Every row comes from one small tree of marks. The marks that hang from a mark follow it in brackets, in alphabetical order. Every link used is in the known rows. Which tree was each row made from?
Known rows:
gesed(sazu(kivat(naze nonos) sokolu)): [-2.70 -0.35 -2.82 -2.77 -0.12  2.34  0.15 -1.32 -2.98 -0.17  1.80  0.22
  5.56  1.18  1.10 -2.62 -0.87  1.33]
sazu(gesed kivat(naze nonos) sokolu): [-0.75 -0.94 -3.17 -3.48  0.81  3.11 -1.34 -2.88 -1.75 -1.43  0.57 -1.38
  6.67  0.47  2.62 -2.38  0.20 -0.61]
mele(sazu zapop): [-0.64  0.14 -0.78 -1.75  3.06  4.98 -0.10 -1.87 -2.91 -0.37  2.07  1.85
  0.96  2.74  0.67 -0.98  2.81  3.30]
kivat(naze nonos sazu): [-2.50  0.94 -1.12 -4.19 -0.56  2.46 -0.65 -2.28 -2.72  0.67  1.52  2.21
  3.09  0.99  2.41 -1.89  1.46  1.28]
gesed(sazu(kivat(naze nonos))): [-1.84  0.27 -1.76 -3.19 -0.93  2.25  0.44 -1.62 -2.40  0.05  1.16 -0.23
  4.24 -0.05  1.53 -2.72  0.16  1.35]
kivat(naze nonos sazu(gesed)): [-1.52  0.68 -1.69 -4.77 -1.18  3.05 -0.46 -3.43 -1.88  0.40  0.63  0.55
  3.32 -0.37  2.85 -1.88  2.15  0.93]
furo(gesed(sazu)): [-1.42  1.44  0.60 -1.45  2.12  1.78  0.61  0.46 -3.14 -0.53  1.64  1.54
  0.85  1.12  1.58 -2.84  1.98  4.02]
gesed(sazu(kivat(nonos) sokolu)): [-1.99 -1.07 -2.75 -0.94  0.53  3.40  0.72  0.38 -2.42 -0.38  1.57  0.18
  4.01  1.41  0.66 -2.72  0.01  1.71]
mele(sazu(gesed sokolu) zapop): [-0.35 -0.69 -2.58 -2.04  3.34  5.54 -0.16 -2.82 -2.66 -0.83  1.76  0.60
  2.63  2.58  0.69 -0.72  2.49  2.81]
furo(gesed(sazu(kivat(naze))) sokolu): [-2.24  2.60 -0.56 -3.47  0.50  0.13 -0.03 -1.28 -1.27 -1.59  1.46  0.75
  3.81  0.24  2.19 -2.90 -0.72  3.51]
sazu(kivat): [-0.29  0.50  0.06 -1.36  3.00  3.59 -0.63  0.11 -1.27 -2.16  1.42  0.02
  2.91  0.35  2.34 -1.77  1.71  1.63]
furo(gesed(sazu) sokolu): [-2.01  1.69 -0.42 -1.94  1.55  0.93  1.11 -0.05 -1.82 -0.83  2.41  2.38
  1.22  1.15  2.00 -3.29  1.36  4.86]
kivat(naze nonos sazu(sokolu)): [-3.40  0.30 -2.23 -3.80  0.18  2.54 -1.01 -2.12 -3.22  0.58  2.22  2.70
  4.49  2.24  1.94 -1.68  0.56  1.26]
furo(gesed(sazu(kivat)) sokolu): [-1.55  1.84 -0.50 -1.66  1.03  1.21  0.58  0.52 -0.75 -1.93  1.26  0.61
  2.17  0.49  1.98 -2.99  0.23  3.83]
zapop(mele(sazu(gesed sokolu))): [-1.97  0.72 -2.11 -1.55  5.00  4.19  2.29 -1.97 -3.21 -1.02  1.41  0.36
  2.69  1.32 -0.03 -2.57  3.72  3.39]
gesed(sazu(kivat sokolu)): [-1.88  0.23 -1.30 -0.94  2.42  3.50  0.80  0.60 -2.26 -1.27  2.30  0.37
  3.34  1.07  0.80 -1.61  0.19  3.17]
mele(sazu): [-1.30  1.14 -0.52 -1.39  3.21  3.38  0.76 -1.85 -2.63 -0.21  1.80  1.77
  1.30  1.94  0.83 -2.68  3.31  3.52]
kivat(sazu): [-1.76  1.41  0.43 -2.35  1.82  3.61 -0.05 -0.35 -1.96 -0.50  2.09  2.38
  0.88  0.79  2.18 -1.00  2.58  3.19]
mele(sazu(kivat sokolu) zapop): [-0.95 -0.26 -2.04 -1.12  3.36  5.30 -1.02 -1.16 -2.36 -1.55  1.52  0.59
  3.35  3.27  0.01 -0.55  0.63  2.23]
sazu(gesed kivat(nonos)): [ 0.66 -1.05 -2.02 -2.08  0.61  4.16 -0.48 -1.37 -0.78 -1.60 -0.18 -1.90
  3.71 -0.54  2.68 -2.73  2.14 -0.21]
zapop(mele(sazu)): [-2.20  1.49 -0.39 -1.24  4.73  3.49  2.32 -0.98 -3.55 -0.55  1.69  1.62
  1.10  1.44 -0.13 -2.87  4.00  3.80]

Write each row's tree:
[-1.14 -1.43 -2.48 -0.99  1.98  3.58 -0.94 -0.04 -2.16 -1.43  1.40  0.25
  4.96  2.02  1.73 -2.61  0.38  0.18] | sazu(kivat(nonos) sokolu)
[ 0.01 -0.30 -1.59 -1.65  3.32  4.29 -0.63 -0.88 -1.06 -2.59  1.06 -1.20
  4.44  0.23  2.31 -1.46  1.36  1.12] | sazu(gesed kivat sokolu)
[-1.75 -0.70 -2.54 -2.84  1.36  2.54 -1.59 -1.76 -2.61 -1.12  1.55  0.31
  6.50  1.81  2.10 -2.42 -0.42 -0.19] | sazu(kivat(naze nonos) sokolu)
[-2.12  0.89 -0.45 -1.02  2.95  1.88  0.41  0.68 -3.55 -0.63  2.28  1.95
  2.24  2.34  1.10 -2.64  0.97  3.96] | furo(gesed(sazu(sokolu)))
[-0.69  0.47 -1.67 -3.49  2.68  3.23 -1.25 -2.67 -1.49 -2.24  1.31 -1.12
  5.98  0.08  2.77 -1.31  0.39  0.80] | sazu(gesed kivat(naze) sokolu)
[-3.24  1.85 -1.65 -2.39  4.43  2.86  0.96 -1.98 -3.44 -1.37  1.41  0.41
  5.06  1.69 -0.37 -2.30  0.96  2.39] | zapop(mele(sazu(kivat(naze) sokolu)))
[-1.55  0.89 -2.18 -1.28  4.48  4.44  1.70 -1.34 -2.19 -2.01  0.30 -1.41
  3.72  0.67 -0.19 -2.36  2.48  2.38] | zapop(mele(sazu(gesed kivat sokolu)))
[-2.57 -0.20 -3.12 -0.62  3.19  3.82  1.48 -0.54 -3.24 -0.79  0.58  0.06
  4.14  2.28 -0.88 -3.53  1.59  1.45] | zapop(mele(sazu(kivat(nonos) sokolu)))
[-1.72  1.13 -0.55 -0.81  2.45  2.17 -0.23  1.21 -2.52 -1.69  1.06  0.35
  3.16  1.62  0.92 -2.31 -0.14  2.98] | furo(gesed(sazu(kivat sokolu)))
[-1.57 -0.66 -2.72 -2.67  0.28  4.20 -0.10 -1.51 -2.00  0.02  1.13  0.92
  3.10  1.06  2.07 -1.75  2.03  1.28] | kivat(nonos sazu(gesed sokolu))
[-1.64  0.57 -1.91 -1.69 -0.79  1.05  0.51  0.20 -0.96 -1.08  0.59  0.45
  2.92  0.89  1.70 -4.11  0.00  2.45] | furo(gesed(sazu(kivat(nonos))) sokolu)
[ 0.08 -0.47 -2.70 -1.70  2.86  5.93 -0.82 -2.25 -1.57 -1.90  0.64 -1.11
  3.45  1.91  0.57 -0.47  1.32  1.80] | mele(sazu(gesed kivat sokolu) zapop)
[-0.06 -0.31 -2.01 -3.82  0.09  3.05 -1.09 -3.11 -1.33 -1.28  0.00 -1.88
  5.37 -0.76  3.07 -2.60  1.14 -0.58] | sazu(gesed kivat(naze nonos))
[-0.81  0.19 -2.56 -1.72  1.91  4.37  1.84 -1.89 -1.90 -0.95 -1.05 -1.98
  3.04 -0.19  0.10 -3.74  3.35  1.02] | zapop(mele(sazu(gesed kivat(nonos))))
[-0.14  0.36 -1.01 -1.44  2.58  5.31 -0.76 -1.32 -1.85 -1.43  0.87  0.24
  1.90  2.01  0.55 -0.74  1.68  2.19] | mele(sazu(kivat) zapop)
[ 0.06  0.99 -0.59 -3.83  1.86  3.17 -1.05 -2.91 -1.00 -2.21  0.56 -1.58
  4.69 -1.12  3.24 -1.56  1.43  0.76] | sazu(gesed kivat(naze))
[-1.50  0.71 -1.25 -2.62  2.04  4.25 -0.05 -1.20 -1.83 -0.86  1.70  1.24
  2.45  0.65  2.20 -0.77  2.17  2.68] | kivat(sazu(gesed sokolu))
[-2.94  0.95 -1.50 -0.90  5.49  3.60  2.09 -0.75 -4.04 -0.71  2.33  2.03
  2.58  2.62 -0.57 -2.57  3.01  3.85] | zapop(mele(sazu(sokolu)))
[-1.81 -0.24 -2.02 -0.82  0.57  2.10 -0.32  1.02 -2.80 -0.75  0.48  0.12
  3.84  2.02  0.84 -3.50 -0.40  1.54] | furo(gesed(sazu(kivat(nonos) sokolu)))
[-1.35 -0.48 -1.92 -1.31  3.85  5.08 -0.42 -1.72 -3.44 -0.55  2.70  2.30
  2.28  3.94  0.20 -0.74  1.79  3.24] | mele(sazu(sokolu) zapop)
[-2.46  2.40 -0.50 -2.77  3.73  2.71  1.08 -2.23 -2.93 -1.25  0.73 -0.08
  3.63  0.43  0.22 -2.51  2.02  2.48] | zapop(mele(sazu(kivat(naze))))
